Each row comes from the steps of one path. Every step used is in the known rows, and no mark comes twice. Write the path behind each row, first mark first.
Known rows:
pudup, mimu, gidutis: [ 3.23 -2.23 -0.75  1.92  0.54 -1.52  2.03  0.60 -1.73  1.50  0.44  1.64
  3.03  0.58  1.90 -2.65 -2.31  0.78  0.83 -2.66  1.14 -1.58  2.24  3.07
  0.38 -2.19]
tafi, lufutin, mibop, mimu: [-2.23 -0.39 -1.69  3.21  2.56  3.61 -2.03 -1.31  1.98  3.91 -2.58  1.27
 -1.04 -2.21 -1.77  1.39  0.71  0.00  2.64 -1.54  0.90  0.93 -2.59 -4.20
 -1.20  0.57]
lufutin, mibop, mimu, lagil: [-1.29  1.96 -1.57 -0.44  1.19  3.23 -1.07  0.12  1.77  3.80  0.84  0.46
 -1.66  0.57 -1.61  2.31  1.79  0.50  0.18 -1.67  2.42 -1.54  0.26 -2.49
  1.26 -0.22]
mimu, gidutis: [ 1.50 -1.89 -1.66  0.59 -0.74  0.02  0.91 -1.03 -0.90  0.44  0.31  3.45
  2.07 -0.72  1.79 -1.70 -1.68  0.89 -0.75 -3.33 -0.32 -0.38  1.42  1.12
 -0.37 -1.08]
gidutis, mimu, lagil, lufutin, mibop: [ 0.02  2.00 -1.17  0.63  1.14  0.94  0.55  0.73  0.29  0.70  0.88 -1.56
 -2.39  0.99 -1.04  2.31 -0.47 -2.57  0.67  3.20  3.75  1.77 -0.76 -1.44
 -0.52 -1.03]
tafi, lufutin, gidutis, mimu: [-2.13 -1.12  0.36 -0.04 -0.99  1.39  1.33  0.29  0.59 -2.85 -2.29  2.28
 -1.36 -2.67  0.20  0.57  0.94 -0.63  3.04  0.68 -2.78  2.00 -3.49 -2.74
 -2.54  1.30]
lufutin, gidutis, mimu: [-0.60 -0.14  0.02 -2.13 -1.16  1.94  1.47  0.71  0.96 -3.05 -0.97  2.12
 -0.67 -1.51  1.30  0.25  1.24  0.51  0.67  1.17 -2.25  1.16 -2.61 -0.52
 -0.97 -0.69]
gamavip, lufutin: [-2.39  0.88  0.09 -0.09 -0.31  0.02 -0.66 -2.45 -1.41 -0.24  0.30  1.44
  0.84 -0.15 -0.79 -1.99 -0.01  2.41 -0.65 -1.50 -2.67  0.27 -0.43 -0.07
  1.90  0.74]
gamavip, lufutin, tafi: [-2.57 -1.64  0.51  0.41 -1.98 -2.79  2.91 -1.23 -1.77  1.21 -0.73  0.72
  1.78  0.76 -0.21 -2.16  0.13  3.06 -1.86 -1.98 -1.74 -0.87 -0.63  0.77
  2.00 -0.05]
lufutin, kule: [-0.84 -1.37 -1.44 -0.37 -2.42  0.74 -0.09 -0.90  2.39  0.70  0.75  1.95
  4.10  1.36  0.01 -0.38  1.43 -1.14 -2.37 -1.80 -3.32 -1.60  1.87 -0.66
 -1.32 -1.39]
gamavip, lufutin, pudup: [-0.41  0.78  1.64 -0.36 -0.15 -1.75 -1.70 -2.10 -0.32 -0.92  0.47 -1.00
 -0.56 -0.23 -0.95 -1.66  0.92  0.88 -1.41  1.22 -1.56 -0.09 -1.64  2.83
  2.46  1.00]
gidutis, mimu, gamavip: [ 0.94 -0.48  0.29 -0.59 -0.02  2.58 -1.17  0.30  0.88 -4.43 -2.71  0.43
  0.80 -1.06  2.72 -0.29 -1.38  2.93 -0.64 -1.03 -1.78 -0.35 -0.34 -0.37
 -1.03 -1.45]
gidutis, mimu: [ 0.09  0.23  0.40  0.71 -1.33  1.79  0.64  0.60  0.17 -2.91 -1.45  1.07
  0.47 -0.71 -0.32 -0.14 -0.41  0.67  0.33  0.94 -1.62 -0.65 -2.22  0.33
 -0.61 -2.20]
pudup, lufutin: [ 1.95 -0.57  0.96  0.41 -1.17 -1.01 -0.57  0.32 -0.04  0.12 -0.28  1.36
  5.05 -0.98 -1.51 -0.69 -1.25 -0.03  0.37 -1.80 -2.78 -2.34  2.02  3.02
 -1.39 -0.61]
gamavip, lufutin, gidutis, mimu, lagil: [-2.55  2.77  0.62 -3.87 -1.37 -0.20  1.84  0.38 -1.54 -3.03  1.28  0.59
 -3.84  0.11  0.33  1.33  3.34  1.86  0.47  0.72 -0.32 -0.06 -1.42 -0.87
  2.12  0.77]
gidutis, mimu, lagil: [-0.55  1.04  0.30 -0.97 -2.07  0.83  1.18  0.85 -0.46 -2.41  0.36  0.12
 -1.12  0.66 -1.33  1.66  1.08 -0.19  0.51  0.25 -0.89 -2.45 -0.13  0.05
  0.43 -1.36]
gidutis, mimu, lagil, lufutin: [ 0.04  1.33 -0.17  0.65 -1.08 -0.18  1.14  1.35 -1.65 -1.98  0.73 -1.52
 -2.55  1.18 -1.31  1.34 -0.50 -2.61  0.16  2.15  1.80  0.19  0.40 -1.14
 -0.73 -0.38]
mibop, mimu: [-0.44 -0.02 -0.76  1.19  0.21  2.65 -1.02  0.15  0.71  0.77 -1.29  1.21
 -0.27 -0.94 -1.21  0.07  0.89  1.41  0.00 -2.14 -0.74 -1.15 -0.61 -1.97
 -0.13 -0.83]
pudup, mimu: [ 1.08 -1.35  1.23  1.65  0.01 -0.60  0.89  0.23 -0.53  0.70  0.28  0.45
  3.65  1.00 -0.69 -2.73 -1.86  0.07  1.38 -0.79 -1.72 -1.28  1.08  1.88
  0.53 -1.05]
mibop, mimu, lagil, lufutin: [-0.16  1.24 -1.16  1.30  0.32  0.45 -0.40  1.37 -0.85  1.33  1.10 -1.41
 -3.05  1.22 -2.12  1.51  0.27 -1.51 -0.39 -0.78  2.87 -0.61  1.80 -3.18
 -0.24  0.70]
lagil, lufutin: [-0.24 -0.82 -0.73  1.87 -0.12  0.07 -0.38 -0.60 -0.65  0.57  0.49  0.26
  1.42  0.21 -0.66 -1.55 -2.54 -2.28 -0.25  0.46 -0.70  1.96  0.77 -1.19
 -1.71  0.67]
lufutin, mibop, mimu: [-0.82  0.70 -1.83  0.94  2.56  3.76 -1.62 -0.47  2.29  3.56 -1.37  1.54
 -0.30 -1.19 -0.79  0.97  0.99  1.21  0.10 -0.71  1.42  0.20 -1.86 -1.98
  0.32 -0.92]

Write each row's path:
[-0.21 -2.05  1.78  2.07 -0.34 -1.07 -1.52 -1.73  1.18 -0.57 -1.03 -0.19
  0.60 -1.37 -1.75 -0.88 -0.06 -3.09  1.34  0.85 -2.65  0.16 -1.55  0.79
 -1.54  2.08] : tafi, lufutin, pudup
[ 1.17 -0.98 -0.52 -1.32  1.02  1.36 -0.02  1.58  0.54 -4.23 -1.71 -0.40
 -1.60 -1.55  4.52  0.44 -1.36  0.67 -0.16  1.37  0.47  3.69 -0.52 -2.04
 -2.75  0.68] : lagil, lufutin, gidutis, mimu, gamavip
[-2.38  2.22 -1.83  0.47  3.08  2.63 -1.89 -1.72  0.66  3.09 -1.07  0.72
 -2.19 -0.57 -0.83  0.95  1.66  3.65 -0.06 -1.15  1.52  0.71 -2.83 -2.19
  2.40 -0.64] : gamavip, lufutin, mibop, mimu
[-1.09  0.08 -0.82 -2.27 -1.26 -0.61  1.40  0.45 -0.61  0.75  3.13  0.55
 -1.37  0.65  0.11  0.04 -0.11 -3.22 -0.09  0.38  0.36  2.49  2.78 -2.10
 -1.14  3.09] : mimu, lagil, lufutin, gidutis
[ 1.45  0.39 -0.18  0.34  0.99  0.28 -1.52 -0.85  1.20  2.94 -0.20  1.38
  5.05 -1.33 -0.76  0.22 -1.15 -0.24  0.77 -0.23 -0.73 -0.76  0.63  2.71
 -0.88 -1.22] : pudup, lufutin, mibop
[-0.13 -1.04  0.16  1.41 -2.74 -3.10  4.85  2.54 -1.84 -0.49 -0.18 -2.16
 -1.49  2.14 -0.68  1.40 -0.09 -1.61 -1.36  1.62  2.51 -1.04 -0.21 -0.17
 -0.72 -1.36] : gidutis, mimu, lagil, lufutin, tafi
[ 0.02 -0.15 -0.48 -0.28 -0.03  0.43  1.68  1.56 -0.03 -2.55 -0.89  0.16
 -1.95 -0.96  1.44  0.48  0.04 -1.68  0.68  3.18  0.77  3.59 -1.95 -1.55
 -1.89 -0.12] : lagil, lufutin, gidutis, mimu
[ 1.81 -0.79  0.91  1.78  0.05 -1.90 -1.15 -0.38  0.61  0.19  0.57 -2.02
  0.05 -0.09 -0.71 -1.28 -1.16 -3.92 -1.13  3.36  0.43  1.82 -0.16  1.93
 -1.32  1.01] : lagil, lufutin, pudup
[-0.08  1.63 -3.07  0.94  3.65  1.50 -1.02 -1.48 -0.50  3.59 -1.05  1.77
 -2.66 -1.29  1.59  0.80  1.13  4.64 -0.40 -3.03  4.78  0.37 -1.70 -0.78
  2.46 -1.73] : gamavip, lufutin, mibop, mimu, gidutis
[-2.10  1.65  0.33 -2.65 -0.40  0.81  1.11 -0.20 -0.89 -3.29 -0.85  1.31
 -2.48 -1.05  1.02  0.22  2.17  2.81  0.41  1.25 -1.39  1.60 -3.67 -0.50
  1.40 -0.06] : gamavip, lufutin, gidutis, mimu
[-2.69  0.23 -1.16 -0.86 -1.63 -0.32 -0.52 -2.09  0.77  0.47  0.99  1.35
  2.50  1.43 -0.07 -0.64  2.00  0.93 -2.66 -1.88 -3.25 -1.62  0.96 -1.41
  1.04 -0.49] : gamavip, lufutin, kule
[-1.52  0.65 -0.65 -1.60  3.03  2.26 -2.84 -2.79  0.77  0.91 -0.91  0.93
  1.20 -0.73  2.95 -1.01 -1.63  4.53 -1.15 -2.02 -0.26  1.68  0.00 -1.06
  1.79  1.05] : mimu, gamavip, lufutin, mibop
[-0.09  0.55 -2.27  3.01  3.33  2.37 -1.56  0.11  1.40  4.05 -0.94 -0.46
 -1.59 -0.59 -0.90  0.98 -0.65 -1.00 -0.02  0.97  3.76  2.68 -1.46 -3.13
 -0.82 -0.37] : lagil, lufutin, mibop, mimu
[-1.37  0.02  0.09 -1.43  0.67  0.84 -2.48 -2.28 -0.66 -2.20 -1.24  0.63
  1.12 -0.53  2.53 -2.10 -1.52  4.51 -1.34 -3.18 -2.43  0.63  1.14 -0.59
  1.14  1.30] : mimu, gamavip, lufutin
[-2.13 -0.18  0.22 -3.90  0.85  1.29 -1.42 -1.43 -0.02 -2.33 -0.26  1.47
 -0.12 -1.17  4.32 -1.72 -0.02  4.63 -0.92 -2.53 -2.63  2.05  1.05 -1.22
  1.00  2.95] : mimu, gamavip, lufutin, gidutis
[ 1.60  0.96  1.95 -1.28  1.06 -0.80 -2.71 -0.43 -0.21 -5.50 -2.32 -2.47
 -2.53 -0.96  2.77 -0.01  0.59  3.86 -1.45  1.55 -0.20 -0.26 -2.26  2.72
  1.59 -1.11] : gidutis, mimu, gamavip, lufutin, pudup
[ 1.33 -0.59  0.82 -2.04 -1.44 -0.69  0.33  0.55  0.73  0.03  0.33  2.46
  3.86 -1.83  0.49 -0.32  0.27 -0.12  0.74 -1.03 -3.00 -0.42  1.79  2.23
 -1.65  0.86] : pudup, lufutin, gidutis
[ 1.30  2.05 -0.45 -0.28  1.41  1.00 -1.55  1.36  1.23  3.88  0.62 -0.10
  0.50 -0.40 -2.26  3.59  1.89  0.74  0.88 -1.57  2.93 -3.51  1.85  0.67
  0.35 -1.10] : pudup, lufutin, mibop, mimu, lagil
[-2.61 -1.09 -0.90  1.98  1.48  2.28 -1.53 -2.81  1.84  3.21 -1.42  2.27
  1.82 -1.80 -1.26 -0.31 -1.34 -1.42  2.19 -0.76 -1.43  2.09 -1.24 -2.91
 -1.58  1.53] : tafi, lufutin, mibop
[ 0.84  0.42 -0.41  1.59  2.23 -1.02  0.98  0.91 -0.78  4.49  2.30 -2.26
  0.52  2.45 -1.20 -0.05 -2.07 -3.01  1.31  1.53  3.76  1.07  2.64 -0.07
  0.77  0.25] : pudup, mimu, lagil, lufutin, mibop
[ 1.61  0.15  1.09  0.22 -1.05 -2.92 -0.63  0.08 -0.26  0.25  2.64 -2.93
 -1.77  1.32 -1.86  0.03 -0.17 -4.84 -0.97  2.67  1.44  0.15  1.46  1.92
 -0.33  1.62] : mimu, lagil, lufutin, pudup
[-0.71 -1.08 -0.82  2.12 -1.44 -2.51  3.09  2.62 -1.42  2.87 -0.14 -1.96
 -2.41  2.17 -1.52  1.20  0.94 -1.00 -1.60 -1.25  3.76 -1.62  1.27 -2.22
 -0.33  0.07] : mibop, mimu, lagil, lufutin, tafi
[ 1.66  1.34  1.49 -3.32 -2.29 -1.03  1.41  2.80 -0.43 -2.74  0.85  0.57
 -0.06 -0.77 -0.53  2.96  2.06 -0.45  1.42  0.66 -0.68 -2.09  0.98  2.28
 -1.04 -0.52] : pudup, lufutin, gidutis, mimu, lagil
[ 1.12  1.56  2.76 -0.49 -0.37 -4.26  0.19  0.22 -2.28  0.11  2.55 -3.44
 -1.18  2.44 -1.86 -1.12  1.04  0.00  0.41  1.28  1.02 -2.68  0.98  4.65
  4.18  0.33] : gamavip, lufutin, pudup, mimu, lagil
[ 4.02 -1.37  1.77  3.11  1.37 -3.65 -0.15  1.49 -0.62  0.65  0.71 -3.64
  0.77  1.21 -0.79 -2.17 -2.21 -3.59  0.26  3.97  1.88  0.81  0.32  3.89
 -0.26 -0.30] : lagil, lufutin, pudup, mimu
[-1.20 -0.22 -1.93 -0.21 -2.11 -1.34  0.70  0.11  0.87  1.97  2.84 -0.72
  0.95  3.10 -0.78  1.21  0.66 -4.35 -2.14 -0.51 -0.02 -1.04  4.17 -2.52
 -1.61  0.28] : mimu, lagil, lufutin, kule
[ 2.88 -3.40  2.93  2.27  1.55 -2.07 -2.04 -0.09  0.72 -1.20 -2.12 -2.50
  1.78 -0.90  1.35 -1.84 -2.19 -0.39  2.41 -0.29 -1.20 -0.55  0.72  2.39
 -0.89  1.49] : tafi, lufutin, pudup, mimu, gamavip
[-0.99  0.97  0.38 -3.70 -2.30  1.43  2.33  1.49 -0.10 -2.67  1.28  1.04
 -2.37 -0.16  0.28  1.69  2.43 -0.40  0.70  0.68 -0.92 -0.27 -0.27 -0.85
 -0.20  0.37] : lufutin, gidutis, mimu, lagil
[ 0.36 -1.03  0.46 -3.03  0.05  2.88 -0.24  0.95  1.46 -4.78 -1.93  1.22
 -0.28 -1.78  4.58  0.22  0.25  3.01 -0.21 -0.60 -1.95  1.32 -0.66 -1.14
 -1.39  0.23] : lufutin, gidutis, mimu, gamavip
[ 2.75 -0.31  2.63 -0.14 -1.12 -3.11  0.43  1.22 -0.60  0.51  2.50 -2.73
  0.49  2.13 -1.78 -0.75  0.20 -2.29  0.62  1.31  0.59 -3.28  2.05  4.19
  1.87  0.09] : lufutin, pudup, mimu, lagil
[ 2.36  1.06  1.53  0.28 -0.86 -2.20  0.09  1.51 -0.68 -2.57  1.12 -3.98
 -3.83  1.13 -1.72  2.02  0.98 -4.05 -0.42  4.77  2.63 -0.19 -0.93  2.06
 -0.44 -0.34] : gidutis, mimu, lagil, lufutin, pudup
[-1.57 -2.30  0.55 -0.47 -0.77 -2.09  1.26 -1.04 -1.25 -0.58 -2.07  0.17
  2.25  0.46  3.04 -2.15 -1.14  5.48 -2.83 -3.80 -1.54 -0.56  0.92  0.28
  1.35  0.74] : mimu, gamavip, lufutin, tafi
[-1.01  1.36 -1.39  0.31  1.13  0.62 -0.16 -0.69  0.18  3.75  2.54 -0.41
 -0.12  1.31 -0.85  0.75 -1.17 -3.10 -0.24  1.01  2.59  1.84  1.98 -1.67
 -0.19  1.35] : mimu, lagil, lufutin, mibop
[ 3.15 -1.47  2.49  1.49 -0.03 -2.59 -0.29  0.49  0.46  0.25  0.50 -2.06
  1.99  0.78 -0.84 -2.16 -0.88 -1.57  0.71  1.93 -0.70 -1.64  0.10  4.90
  1.15 -0.93] : lufutin, pudup, mimu
